Each row comes from the steps of one walk. Every step used is in the known rows, and no mark comes twice. Write the walk behind each row, first mark first.
Known rows
sugis > zamo: [ 1.180 -1.813 -2.220  0.216  2.672 -1.297  0.044 -0.946  0.448  4.060
  0.377 -0.266 -0.886 -0.306 -0.791  0.229  1.798 -0.337 -1.921 -0.142
 -0.288  0.842  3.571]
muba > bimi > momibab > zizugim: [ 3.421 -2.380 -1.335  0.110  1.102 -5.542  0.159 -0.868 -0.670  2.303
  1.321 -1.424 -0.134  1.457 -1.444  0.032  2.562  1.388 -1.400 -3.867
 -1.498 -1.057  3.452]
zizugim > momibab > bimi > muba > mesum: [ 0.519 -1.146 -3.009  0.215  1.964 -2.946  1.500 -1.442 -2.441  2.334
 -0.053  0.467 -1.153 -0.907 -1.441  0.875  2.553  0.281 -0.054  2.366
 -0.413 -0.201  3.073]
mesum > muba > bimi: [ 0.086 -2.792 -0.969  0.217  2.152 -5.475  0.399  0.096 -0.728  2.996
  1.372  0.031 -0.950  0.193 -2.066  0.696  1.267  2.986  0.011  1.747
 -0.296 -0.452  2.290]
momibab > belo: [ 0.480 -1.575 -0.654  0.824  3.157 -4.022  0.346 -1.165 -0.050  2.119
  0.790 -0.396 -0.448 -0.747 -1.874  0.845  1.219 -0.561 -2.221  0.966
 -0.210  0.502  2.913]
muba > mesum > zamo > sugis: [ 0.293 -1.006 -3.337  0.301  2.598  0.095  1.288 -1.484  0.870  1.494
  0.333  0.515 -2.185  0.493 -1.062 -0.763  1.483 -0.891 -0.758  0.310
  0.274 -0.867  4.759]
muba > bimi > momibab > zizugim > zamo > mesum: [ 2.346 -0.753 -1.543 -0.436  0.323 -3.281  0.960 -1.179  0.755  2.123
  1.285 -0.733  0.468  2.254 -0.882 -0.361  2.453 -2.053 -1.609 -3.637
 -0.553 -0.877  4.303]
zizugim > zamo > mesum > muba > bimi > momibab > sugis: [ 3.263 -0.237 -2.263 -0.132  1.456 -4.700  1.720 -0.387  1.632  0.299
  1.878 -0.485  1.528  2.000 -1.341  0.315  2.259 -1.004  0.232 -1.721
  0.189 -1.560  3.619]
sugis > zamo > zizugim: [ 2.691 -1.540 -1.512  0.438  2.194 -1.742 -1.262 -0.928  1.008  2.634
  0.527  0.246 -1.081 -0.476 -0.514 -0.315  1.700 -1.040 -2.210  0.126
  0.703  0.707  3.409]
zamo > zizugim > momibab: [ 2.640 -1.203 -0.281  0.620  1.980 -2.131 -1.193 -0.721 -0.773  0.531
  1.227  0.985 -0.324 -0.706 -1.073  0.656  1.659 -3.054 -1.584  1.239
  0.302  0.604  2.974]
zamo > sugis: [-0.488 -1.209 -1.983  0.363  2.842  0.290  1.223 -1.603  0.823 -0.050
  0.977 -1.060 -1.004  1.215 -1.781  0.224  1.565 -0.525 -1.830  0.975
 -0.018 -0.325  3.646]
zamo > sugis > momibab: [ 0.140 -1.473 -2.416  0.616  3.252  0.576  0.481 -0.952  0.663  0.513
  0.858  0.081 -0.990  0.312 -1.784  0.040  1.780 -1.693 -1.288  0.913
 -0.862  0.471  3.503]
zizugim > zamo > sugis > momibab: [ 1.761 -0.337 -2.369  0.264  2.708  1.087  0.479 -1.117  1.164  0.669
  1.130  0.627 -0.155  0.234 -1.514  0.590  2.107 -3.252 -0.975  0.608
 -0.867  0.842  3.357]
mesum > muba: [ 0.731 -2.213 -1.093  0.364  3.391 -3.011  0.744  0.135 -0.435  3.214
  0.943 -1.062 -0.917 -0.037 -2.218  0.911  1.095 -0.151 -1.493  1.788
  0.591  0.259  2.718]
mesum > muba > bimi > momibab > zizugim > zamo: [ 5.578 -1.137 -1.564 -0.329  1.192 -5.431  0.631 -0.280  0.083  2.991
  1.702 -0.785  0.662  1.527 -1.705  1.048  2.644 -0.620 -0.704 -3.348
 -0.758 -0.649  3.249]
momibab > bimi > muba > mesum: [-0.207 -1.359 -2.912  0.192  2.020 -2.791  1.641 -1.633 -1.888  3.011
 -0.229 -0.463 -1.584 -0.675 -1.481  0.460  2.290  1.892 -0.261  2.356
 -0.099 -0.300  2.916]
bimi > muba > mesum > zamo > sugis: [-0.330 -1.154 -4.750  0.151  2.646  0.483  1.563 -1.806  1.092  0.550
  0.115 -0.281 -2.472  0.941 -1.433  0.000  1.775 -0.105 -0.947  1.579
  0.662 -1.053  4.024]
muba > mesum > zamo > sugis > momibab: [ 0.815 -1.284 -3.750  0.576  3.058  0.372  0.550 -0.910  0.623  2.072
  0.237  1.432 -2.001 -0.295 -1.216 -0.847  1.707 -1.967 -0.359  0.391
 -0.614  0.028  4.483]
mesum > zamo > sugis > momibab: [ 0.755 -1.583 -3.333  0.645  3.241  0.263 -0.207 -0.787  1.336  1.314
  0.658  0.268 -1.597  0.544 -1.578 -0.162  1.463 -2.729 -1.270  0.486
 -0.937  0.305  4.029]
zamo > mesum > muba > bimi: [-1.694 -2.531 -1.263  0.038  1.845 -4.548  0.927  0.001 -0.053  2.644
  1.172 -0.120 -1.034  1.111 -1.989 -0.147  1.034  1.849 -0.631  1.376
  0.258 -0.857  3.222]
muba > mesum: [ 0.043 -1.518 -1.065  0.349  2.218 -1.432  1.039 -1.212 -1.660  3.709
  0.195  0.709 -1.307 -1.376 -0.787 -0.434  1.738  0.878 -0.343  1.208
  0.227  0.130  3.265]
zamo > mesum > muba > bimi > momibab > belo: [ 1.647 -1.869 -1.976  0.245  1.906 -6.116  1.399  0.182  1.136  1.519
  1.358 -0.474  0.193  1.279 -1.977  0.318  1.840  0.511 -1.956 -1.377
  0.205 -1.151  3.830]
bimi > muba > mesum > zamo: [ 0.266 -1.788 -3.736  0.240  2.354 -1.285  0.528 -1.210 -0.447  3.238
 -0.166 -0.154 -2.294 -0.615 -1.030  0.230  1.533  0.457 -0.546  1.920
  0.506 -0.126  3.222]
zizugim > momibab > belo: [ 1.387 -1.235 -0.733  0.819  3.026 -3.994  0.237 -0.899 -0.729  1.245
  1.098  0.772  0.026 -1.030 -1.876  1.436  1.473 -2.563 -1.954  0.921
 -0.574  0.656  3.191]
zizugim > zamo > sugis > momibab > bimi > muba: [ 1.267 -0.352 -4.126  0.114  2.431 -0.969  1.077 -1.654  0.664  0.298
  0.549 -0.921 -0.484  0.977 -2.196  1.599  2.676 -1.712 -0.884  1.842
 -1.098  0.299  2.746]

Write each row's walk
[ 2.992 -0.342 -0.739  0.891  2.649 -3.273 -0.544 -1.336 -0.203 -1.197
  1.439  0.709  0.618 -0.285 -1.207  0.425  1.597 -3.197 -0.381  0.803
  0.144 -0.133  2.912]	zamo > zizugim > momibab > sugis
[-0.256 -1.537 -1.255 -0.273  1.321 -4.123  0.950 -0.146  0.434  2.769
  1.420  0.436 -0.397  1.097 -1.696  0.272  1.308  0.484 -0.215  1.092
  0.352 -0.576  3.045]	zizugim > zamo > mesum > muba > bimi
[ 3.488 -0.779 -2.153 -0.354  2.111 -2.809  1.583 -0.023  1.035  2.830
  1.100 -1.706  0.288  2.139 -1.822  0.229  2.084 -3.932 -2.619 -2.806
  0.687 -0.589  4.615]	bimi > momibab > zizugim > zamo > mesum > muba
[ 1.184 -0.003 -4.373  0.010  2.112 -0.526  1.971 -1.750 -0.427  1.467
  0.002  0.649 -1.081 -0.036 -1.490  0.539  2.919 -0.699  0.235  1.809
 -0.534 -0.127  3.398]	zizugim > zamo > sugis > momibab > bimi > muba > mesum
[-1.058 -1.544 -2.336 -0.002  2.293 -0.263  0.775 -1.117  1.269  3.451
  0.144 -0.530 -0.978  0.805 -0.618 -0.841  1.540 -1.962 -2.827 -0.334
  0.484  0.366  4.756]	sugis > zamo > mesum
[ 0.424 -0.782 -1.475 -0.215  2.521 -1.426  1.422 -0.143  0.827  2.978
  0.932 -0.622 -0.294  1.018 -1.789  0.435  1.197 -3.121 -1.765  1.118
  1.220  0.217  3.724]	zizugim > zamo > mesum > muba
[-0.279 -1.740 -2.613  0.293  2.288 -3.241  0.783 -1.519 -0.915  1.685
  0.290 -2.340 -1.004  0.336 -2.143  1.575  2.076  1.065 -1.424  2.531
 -0.590  0.080  2.234]	momibab > bimi > muba
[ 1.352  0.062 -1.841 -0.053  2.231  0.771  1.263 -1.711  1.452  0.061
  1.270 -0.345 -0.248  1.239 -1.411  0.834  1.939 -2.219 -1.356  0.554
  0.050 -0.053  3.522]	zizugim > zamo > sugis
[ 2.303 -2.188 -3.099 -0.360  1.309 -4.002  1.144  0.483  1.430  3.112
  1.187 -0.471 -0.108  1.833 -1.119 -0.216  2.400  0.998 -1.549 -2.265
  0.164 -1.033  4.357]	sugis > zamo > mesum > muba > bimi > momibab
[ 0.297 -0.892 -4.916  0.213  2.386 -1.318  1.759 -1.861  0.638  1.099
 -0.089 -0.556 -2.453  1.125 -1.528 -0.048  1.931 -0.208 -0.591  1.220
 -0.014 -1.278  4.425]	momibab > bimi > muba > mesum > zamo > sugis
[ 2.889 -0.641 -2.614  0.515  3.175 -2.743  0.366 -1.210  0.325  1.637
  0.886  0.905  0.389 -0.195 -0.908  0.500  2.033 -2.627 -0.665 -0.565
 -0.669  0.245  3.875]	zizugim > momibab > sugis > zamo
[ 2.447 -2.197 -1.210  0.051  0.766 -3.802  0.209 -0.294 -0.203  1.623
  1.542 -0.567  0.189  0.714 -0.998  0.529  2.483  2.315 -0.685 -1.324
 -0.934 -0.662  2.877]	muba > bimi > momibab
[-0.690 -1.603 -2.865  0.184  2.315 -0.688  1.413 -1.568 -1.451  2.437
 -0.018 -0.271 -1.580 -0.810 -1.285  0.536  2.095  1.972 -0.640  2.799
  0.595 -0.001  2.502]	bimi > muba > mesum
[ 5.005 -0.928 -1.204 -0.265  0.582 -4.510  0.230 -1.015 -0.087  2.439
  1.601 -0.668  0.760  1.262 -1.089  0.764  2.808 -0.664 -0.864 -3.807
 -1.269 -0.434  3.234]	muba > bimi > momibab > zizugim > zamo
[ 0.931 -0.652 -4.910  0.216  2.333 -1.411  1.702 -1.701  0.111  0.464
  0.145  0.468 -2.064  0.886 -1.591  0.378  2.192 -1.792 -0.308  1.183
 -0.358 -1.135  4.515]	zizugim > momibab > bimi > muba > mesum > zamo > sugis
[ 1.967 -1.811 -3.284  0.689  3.330 -1.772 -0.187 -1.316  0.714  1.915
  0.570 -0.659 -1.674  1.222 -1.985 -0.603  1.607 -3.251 -1.829 -2.321
 -1.545 -0.134  4.520]	mesum > zamo > sugis > momibab > zizugim
[ 1.018 -1.695 -2.124  0.399  2.227 -1.887  0.244 -0.892 -0.663  4.356
  0.075  0.821 -2.163 -1.130 -0.585 -0.578  1.220 -0.574 -0.371  0.632
  0.076  0.022  3.929]	muba > mesum > zamo
[ 2.440 -1.787 -3.124  0.079  2.004 -5.865  1.286  0.224  1.936  2.618
  1.042  0.126  0.051  1.244 -1.562  0.130  2.108  0.203 -2.218 -2.293
  0.097 -0.962  4.506]	sugis > zamo > mesum > muba > bimi > momibab > belo
[ 3.732 -0.870 -1.512  0.822  2.794 -4.051 -0.914 -0.876  0.615  1.443
  0.844  1.720 -0.185 -1.154 -1.140  0.735  1.750 -3.260 -2.395 -0.120
  0.119  0.702  3.669]	sugis > zamo > zizugim > momibab > belo
[ 3.952 -2.558 -1.679  0.104  1.721 -6.572  0.527 -0.076 -0.557  2.778
  1.446 -1.541 -0.210  1.603 -2.137  0.298  2.335  1.425 -1.235 -3.416
 -0.924 -1.220  3.475]	mesum > muba > bimi > momibab > zizugim
[ 3.268 -0.983 -1.544  0.574  1.735 -2.248 -1.107 -0.630 -0.708  1.883
  0.611  2.301 -1.473 -1.306 -0.432 -0.264  1.546 -3.363 -0.474  0.729
  0.570  0.134  3.877]	muba > mesum > zamo > zizugim > momibab
[ 1.756 -1.165 -2.403  0.455  1.909 -3.574 -0.255 -1.277 -0.964  0.111
  0.621 -0.753 -0.687  0.045 -1.848  1.651  2.286 -1.333 -1.377  2.522
 -0.207  0.065  2.408]	zamo > zizugim > momibab > bimi > muba
[ 1.627 -0.570 -1.076  0.746  3.100 -3.095  0.585 -1.315 -0.720 -0.098
  1.369  0.270  0.703 -0.213 -1.525  0.894  1.617 -2.589 -0.159  0.661
 -0.632 -0.043  3.043]	zizugim > momibab > sugis
[ 5.675 -1.240 -2.820  0.330  1.981 -5.541 -0.448 -0.121  1.923  1.021
  1.431  0.309  0.330  0.884 -0.944 -0.195  2.364  0.619 -0.480 -1.857
  0.530 -1.118  3.475]	mesum > muba > bimi > momibab > sugis > zamo > zizugim
[ 3.258 -1.333 -1.209  0.660  1.990 -2.379 -1.777 -0.520  0.000  1.066
  1.030  1.178 -1.000 -0.576 -0.856  0.440  1.301 -4.130 -1.355  0.806
  0.229  0.451  3.507]	mesum > zamo > zizugim > momibab
[ 1.826 -1.478 -2.970  0.441  1.907 -1.560 -0.804 -1.215  0.297  1.912
  0.040  0.358 -2.324 -0.682 -0.745 -0.299  1.564 -0.360 -0.984  1.923
  1.312 -0.180  3.012]	bimi > muba > mesum > zamo > zizugim
